Each row was made from one small tree. Brackets hold a mark, then the marks that hang from it, in alphabetical order. Every link used is in the known rows. Write each row's tree.
Known rows
(Y (S (Z K)) W): [-18.6   3.8  12.2   2.3   9.7  -9.4  -0.7  -0.2  28.6  -0.2   7.6   6.5
 -25.2 -36.5  46.7  17.0  10.3 -13.8 -10.7  11.7  43.0  12.7   9.8  -5.1
  11.8]
(N (Z H S)): [-30.1  22.8  -8.4   6.2  -2.4  -7.0   2.3  -0.8   9.0 -13.1 -16.6  -4.2
  17.0 -18.6  20.9  15.0   8.0   0.5  18.4 -31.0  21.6 -23.6  -4.8 -14.6
  19.7]
(N Z): [-11.7  13.1   4.0  -0.1  -2.0   0.5   8.6   9.8  -3.4   1.9  12.8   0.8
   1.5 -17.3   3.1 -17.9   0.6  12.5   8.7 -21.4  13.6  -5.7  -7.6  -6.3
  10.8]
(Y (W (X (S G)))): [-34.6  -2.3  -3.8   8.3   1.9  10.4   4.3 -25.1  21.0  -4.7  24.9   3.3
   1.7   3.3  18.2  12.8   1.2 -39.7   8.6  18.2  15.5  17.7  18.8  -4.5
  13.9]
(H (Z K N (S G Y))): [-39.4  25.4  40.8  -1.0   0.2  11.1   3.2 -14.2  29.4 -15.6   5.7   0.6
 -27.7 -27.1  12.7 -34.9  27.3 -13.0   7.9 -11.1  67.0 -12.0  22.7 -32.1
  19.5]
(G (K (Z H N))): [ -7.1   5.5   1.8  -6.2  -5.8  -4.2 -14.8   9.6   6.2   6.9  -4.2 -12.0
  -3.7 -17.3 -10.6  26.6   1.8  -6.4  26.4 -16.5  -2.6 -12.3 -35.8   9.3
   0.5]
(G (K (Z N))): [ -8.2   5.0  17.5  -7.1  -8.6   4.5  -9.7  15.4   1.5  10.8  17.1  -6.4
  -5.4 -14.7 -16.8  10.9  -2.2   1.1  18.8 -13.3   4.5  -9.2 -24.2   8.5
  -0.5]
(W (X (S (Z K))) Y): [ -3.2  -3.8  -0.3  10.6  -7.3  15.0  -4.6 -39.4   8.4  -5.1  -1.0  -9.7
  -1.1  22.8 -27.5 -30.0  16.1 -13.5  19.4  27.9   7.8  59.8  -8.1  -7.5
   7.8]
(H (Z (S Y))): [-16.9   5.8  16.7   1.6   1.0  15.3   6.2  -3.2   8.0  -9.4   6.8   1.6
  -2.7  -4.4  20.4 -34.0   7.4 -15.7  -4.4  -9.9  26.9  -5.9  19.6 -21.7
  11.4]
(Z H N S): [-29.5  23.5   3.7  12.6  -2.1  -7.5  -2.8  -3.1  13.4 -17.0 -36.0  -7.8
  12.1 -15.4  15.2  30.2  17.5  -3.8  19.5 -24.3  17.1 -11.5  -3.9 -15.7
  19.4]
(K (Z H N)): [ -9.9   7.6   1.9  -2.8   0.5 -18.6 -12.3  11.4   1.8  -0.5 -23.2 -14.3
  -3.6 -16.6  -4.3  29.7   2.5   4.0  32.0 -26.2  -0.4 -14.1 -22.0   6.7
  11.6]
(Y (S (G K))): [-17.6   8.4  14.9 -12.0  -1.2   9.8  -5.9 -10.3  22.0  -4.5  30.4   7.3
  -2.9 -24.1  27.6  28.3   2.9 -33.8  -7.9   5.0  25.2 -29.2  23.6 -10.1
 -11.1]
(K Z): [ -2.3  -5.5   2.2  -8.8  -1.5  -8.6 -10.7   9.5  -2.5   4.5   2.4  -6.3
  -0.7  -1.7  -5.6  16.6  -9.8   3.9  15.2  -9.8  -0.3 -18.3  -2.9  12.1
   1.9]
(W (X (S (G K) Z)) Y): [ -9.0  -3.0  -4.3  -6.3  -6.1  35.6  -3.7 -50.7  13.9  -3.4  25.9  -5.5
   3.3  21.1 -15.0 -22.8   9.5 -46.6  19.9  31.5   2.7  42.8  -2.5 -15.4
  -1.6]
(G (K Z)): [ -0.7  -6.4   2.4 -10.8  -7.3   4.3 -13.1   8.5   1.9  11.5  19.5  -4.6
  -1.2  -3.4 -12.5  15.3  -9.6  -7.1  11.7  -2.3  -2.2 -16.5 -18.2  14.1
  -7.8]
(W X (Y (S G))): [-12.1   6.3  20.1   2.5  -0.1  14.5  -4.1 -40.7   8.6 -17.6  30.2  -0.8
   0.3 -14.6  14.2   4.6  11.2 -35.8  18.4  22.7  10.2   3.7  31.5 -26.1
  -5.8]
(Y (S (G K) (Z H))): [ -9.5   6.1  -4.2 -21.6   6.5   6.8 -10.7 -22.2  29.2  -5.3   8.1   0.3
  -9.4 -25.5  38.0  30.0   9.1 -43.3   0.2   6.1  23.4 -13.0   6.3 -13.9
  -5.4]
(G (K (Z H N (S Y)))): [-24.1   8.3  12.4  -7.3  -2.3   5.3 -10.0  -0.1  15.6  -1.6  -3.2 -11.6
  -7.4 -15.2   2.2  27.8   4.8 -14.5  22.2 -11.9  19.8 -21.5 -20.6   0.2
  10.0]
(N (Z H K (S Y))): [-33.8  20.3   5.1   3.2   1.9  -7.5   2.5 -11.0  22.5 -13.3 -17.9  -6.9
 -14.4 -24.4  11.9  -0.1  18.0   6.1  14.7 -12.8  50.9 -16.1  -8.4 -13.2
  24.4]
(S (Y W) Z): [ -4.3 -11.1   1.1 -13.6  21.5  14.3  12.8 -10.5  15.2   7.9  14.1   2.1
 -39.3  -9.6  34.1 -22.9   1.1 -21.1  -8.9  25.1  23.2  30.1  -5.9  -5.2
  15.5]
(H (Z K N S)): [-30.1  26.9  32.9  16.6 -10.6  -1.7  -1.0   6.4  15.7 -12.4 -10.5  -0.7
  -3.3 -24.0   0.7 -25.7  25.5   9.1   9.9 -27.7  45.4  -2.5   7.8 -22.5
  17.9]
(X (S Y (Z K N)) W): [-27.1  -1.5  -6.0  -5.3   5.9   7.4   5.0  -1.4  23.9  15.1 -21.9   0.7
 -27.4   5.6  -7.4 -38.8  16.1 -15.7   4.5  12.4  31.2  61.4 -10.8  12.7
  29.2]
(S (G K) Y): [-10.9  -2.9   9.5 -25.3   8.0  26.9   2.0 -25.7  20.8   2.3  34.6   2.4
 -29.4  -6.6   6.8 -10.1   1.9 -36.6  -5.1  25.7  25.8 -12.6   4.8  -8.4
  -6.8]

Write each row's tree
[ -8.5   6.9 -14.1 -19.9   9.7  -6.6 -13.4 -35.9  32.4  -7.5 -20.9  -6.6
 -28.7 -13.6  10.6   6.9  19.6 -20.3  13.6  13.1  34.8   0.2  -6.6 -10.4
   6.9]  (S G (Z H K))
[-34.2  25.9  -2.3   9.3  -5.9 -15.9  -3.7  -6.2  20.0 -14.7 -24.6  -5.9
   4.0 -25.4   8.8  13.0  17.7  11.2  19.4 -24.6  42.2 -21.4  -9.3 -11.7
  21.4]  (N (Z H K S))
[-39.7  19.7  16.6 -15.2   1.0  24.5   9.9 -15.5  21.5  -6.7  33.4   4.6
  -9.1 -20.7  20.5  -9.7   5.3 -20.1   5.0  -7.0  49.3 -31.7  11.0 -22.3
  13.1]  (N (Z (S (G K) Y)))
[-12.7  18.0   6.5  10.6  -1.5 -20.5  -8.6  -2.8  16.5  -6.9 -36.1 -10.8
 -18.5 -25.1 -11.3  12.0  24.9  12.2  20.0 -10.9  22.6   6.8 -26.6  -2.4
  11.9]  (Z H K N)
[-13.2   0.6 -10.6   4.5   3.0   0.1  -3.7   0.5   4.3   3.2  -3.7   7.3
   5.0 -17.3  25.4  -1.9   4.0 -30.8   8.4   8.9  -6.8  17.1  13.9   0.6
  -0.7]  (X (W (Y S)))
[-11.7  15.7  -4.0 -18.7  11.5   2.4  -3.4 -23.5  21.1  -6.5 -17.3  -6.5
 -19.9 -18.3  18.0   3.8  17.8 -22.1  20.2  -5.9  21.1   4.9  -8.7 -19.5
  13.5]  (S G (Z H N))
[ -2.2   1.8 -19.8 -26.9   7.2  12.6 -10.6 -31.1  25.2   0.3   1.4  -4.2
 -14.4  -8.2  15.9   8.3   9.0 -39.5  10.2  12.3  12.9  -1.4 -16.0 -10.9
  -3.5]  (S (G K) (Z H))
[-15.8  11.8  10.8 -23.7  17.7   3.6  -1.6 -35.5  35.0  -6.8 -15.7  -9.3
 -54.9 -24.0   9.0 -14.4  28.1 -18.0  14.4  15.3  52.5  13.9 -12.2 -17.7
  17.6]  (S G Y (Z H K N))
[-35.5  24.9  14.8   8.4  -8.5  -5.9   2.3   1.2  15.0  -9.4  -1.9   0.9
   1.1 -22.2   2.5  -4.2  13.4  19.7  10.8 -21.1  48.6 -19.2   3.5 -12.5
  20.5]  (N (Z K S))
[-38.3  20.3  -0.4 -14.4   3.8  14.4   4.3 -22.5  26.1 -11.2  10.8  -2.3
  -7.1 -23.8  26.9   7.7   9.6 -28.7  14.1 -10.3  42.7 -34.0  -0.7 -21.4
  14.6]  (N (Z H (S (G K) Y)))
[-39.7  20.9   6.3  -8.4  -0.1 -11.2 -14.3  -8.5  21.0 -14.8 -18.9 -10.8
   3.7 -19.7  15.9  49.0   8.0 -16.3  35.2 -28.0  27.5 -45.5   8.0  -9.9
  17.9]  (K (Z H N (S G)))
[-19.7  -7.9   7.2  -8.2  -2.9  31.5   2.6 -38.4  18.2  -2.4  36.1  -2.8
  -6.7  19.8 -14.4 -11.0   3.3 -40.3   5.8  30.5  17.4  21.0   9.4  -4.6
   2.6]  (W (X (S (G K) Y)))
[-40.9  25.1  10.2  -8.6  -7.0  16.0   3.9  -9.9  18.6  -8.0  27.2   5.3
   8.4 -21.2  17.8   2.4   4.9 -15.4  10.7 -19.0  40.1 -35.4  11.0 -21.5
  10.0]  (N (Z (S (G K))))
[-11.7  16.1  30.2   0.1   1.1  -6.5  -2.1   2.7  18.2  -3.6  -5.0  -0.9
 -21.3 -32.2  13.4   2.1  19.8   8.2  -0.6  -5.1  41.4  14.0   3.7 -10.5
  11.5]  (Y (S (Z K N)))
[-21.7  14.7  16.5  12.3  -9.3  -2.0  -5.6  -1.3  16.3 -11.6  -7.6   1.0
   2.2 -11.7   5.6 -21.5  16.9   0.1   2.3 -15.1  38.2  -8.8  14.1 -16.7
   9.8]  (H (Z K S))
[-32.5   1.6  22.2 -22.2  12.3  17.5   1.2  -8.0  27.5   8.5  43.7   0.8
 -42.0 -30.6  24.6   9.2  -1.4 -39.1  10.9  13.4  37.6 -18.3  -2.7  -3.3
   7.4]  (S (G (K (Z N))) (Y W))
[ -5.4   4.2  -5.6  12.5  -3.1  14.5  -1.0 -34.2   3.1  -7.7 -15.8 -15.3
   7.9  15.3 -16.1 -18.9  18.4 -21.4  32.3   9.9  -9.4  61.4 -20.3 -13.8
  14.0]  (W (X (S (Z H N))) Y)
[-35.1  27.1  27.6  -0.5  -9.0  20.4   0.3  -3.9  19.4  -9.9  18.3   3.8
   4.2 -22.5  16.6 -19.2  17.3 -25.7  10.0 -24.9  36.7 -19.8  14.6 -31.5
   8.1]  (H (Z N (S (G K))))
[ -7.4  13.4  24.4  -3.3   4.0   1.5   3.3   6.9   8.3  -2.1   1.9   0.9
  -8.7 -26.4  24.2   3.6  11.4  -1.6  -1.5 -11.3  23.5  12.1   7.9 -13.5
  10.2]  (Y (S (Z N)))
[-22.5 -12.8 -22.9  -3.2   4.9   9.4   6.1   1.5  11.7  13.4 -10.2   4.8
  -2.4  20.1   3.0 -19.2  -2.9 -31.9  -3.7  13.5   1.8  35.2   5.8  19.3
  15.4]  (X (S Y) W)
[-25.5  23.4  26.3  13.2  -7.7   7.1   4.4  10.4   4.7 -11.0  -3.4   0.9
  10.5 -16.9  13.6 -25.2  15.9  -1.2   8.8 -34.2  24.8  -5.4  12.5 -26.2
  16.5]  (H (Z N S))
[-14.7  17.6  -6.6   4.5  -2.0 -18.5  -3.3  -0.3  11.7  -3.5 -18.2  -7.4
 -10.1 -27.3  -2.4  -1.5  14.4  13.9  18.9 -18.5  26.7  -6.0 -24.4  -2.5
  13.7]  (N (Z H K))
[-39.2  15.0  13.5 -14.7   7.8  -2.6  -8.5 -13.8  23.5 -14.4 -12.7 -11.6
 -14.5 -19.2  18.4  36.1   8.1 -20.9  29.7 -16.2  36.8 -39.7   8.8 -11.5
  20.4]  (K (Z H N (S G Y)))
[-10.4  -2.1  -4.2  -3.2  -1.2  27.0  -1.0 -50.7  10.7  -8.3  14.5  -6.2
   3.0  23.2  -9.5 -24.2  10.0 -38.6  21.4  26.2   3.8  41.9   9.5 -17.5
   5.3]  (W (X (S G Z)) Y)
[-14.0  -2.1  -2.5   6.2  11.4  -4.0  -1.9 -18.4  19.5  -8.3   6.9  -1.4
  -7.7 -29.8  50.7  28.4   8.9 -32.6  10.3  14.8  14.1  25.1   6.3 -12.0
  14.3]  (Y (S (Z H)) (W X))
[-10.1   7.0   4.9 -30.7  14.8  23.2   1.1 -31.2  28.3   1.3   5.8  -7.5
 -41.5 -19.9  14.0 -12.7  17.6 -37.6  11.4  14.5  30.8  12.0 -21.6 -18.0
   8.2]  (S (G K) Y (Z H N))
[-45.5  32.8  12.3   4.8  -1.8 -12.6 -11.2 -24.1  38.0 -23.7 -33.5  -6.4
 -10.0 -27.4  10.8  35.2  30.8 -10.7  23.7 -12.0  54.2 -27.0   7.1 -20.8
  19.3]  (Z H K N (S G))
[-21.0  -2.3   0.5  -1.4 -10.6  22.8  -3.3 -32.4  15.3  -3.4  29.6  -1.3
  10.9  19.0 -17.9   3.7   3.2 -35.4  10.8  18.4   7.8  15.9   8.5  -3.3
   0.0]  (W (X (S (G K))))
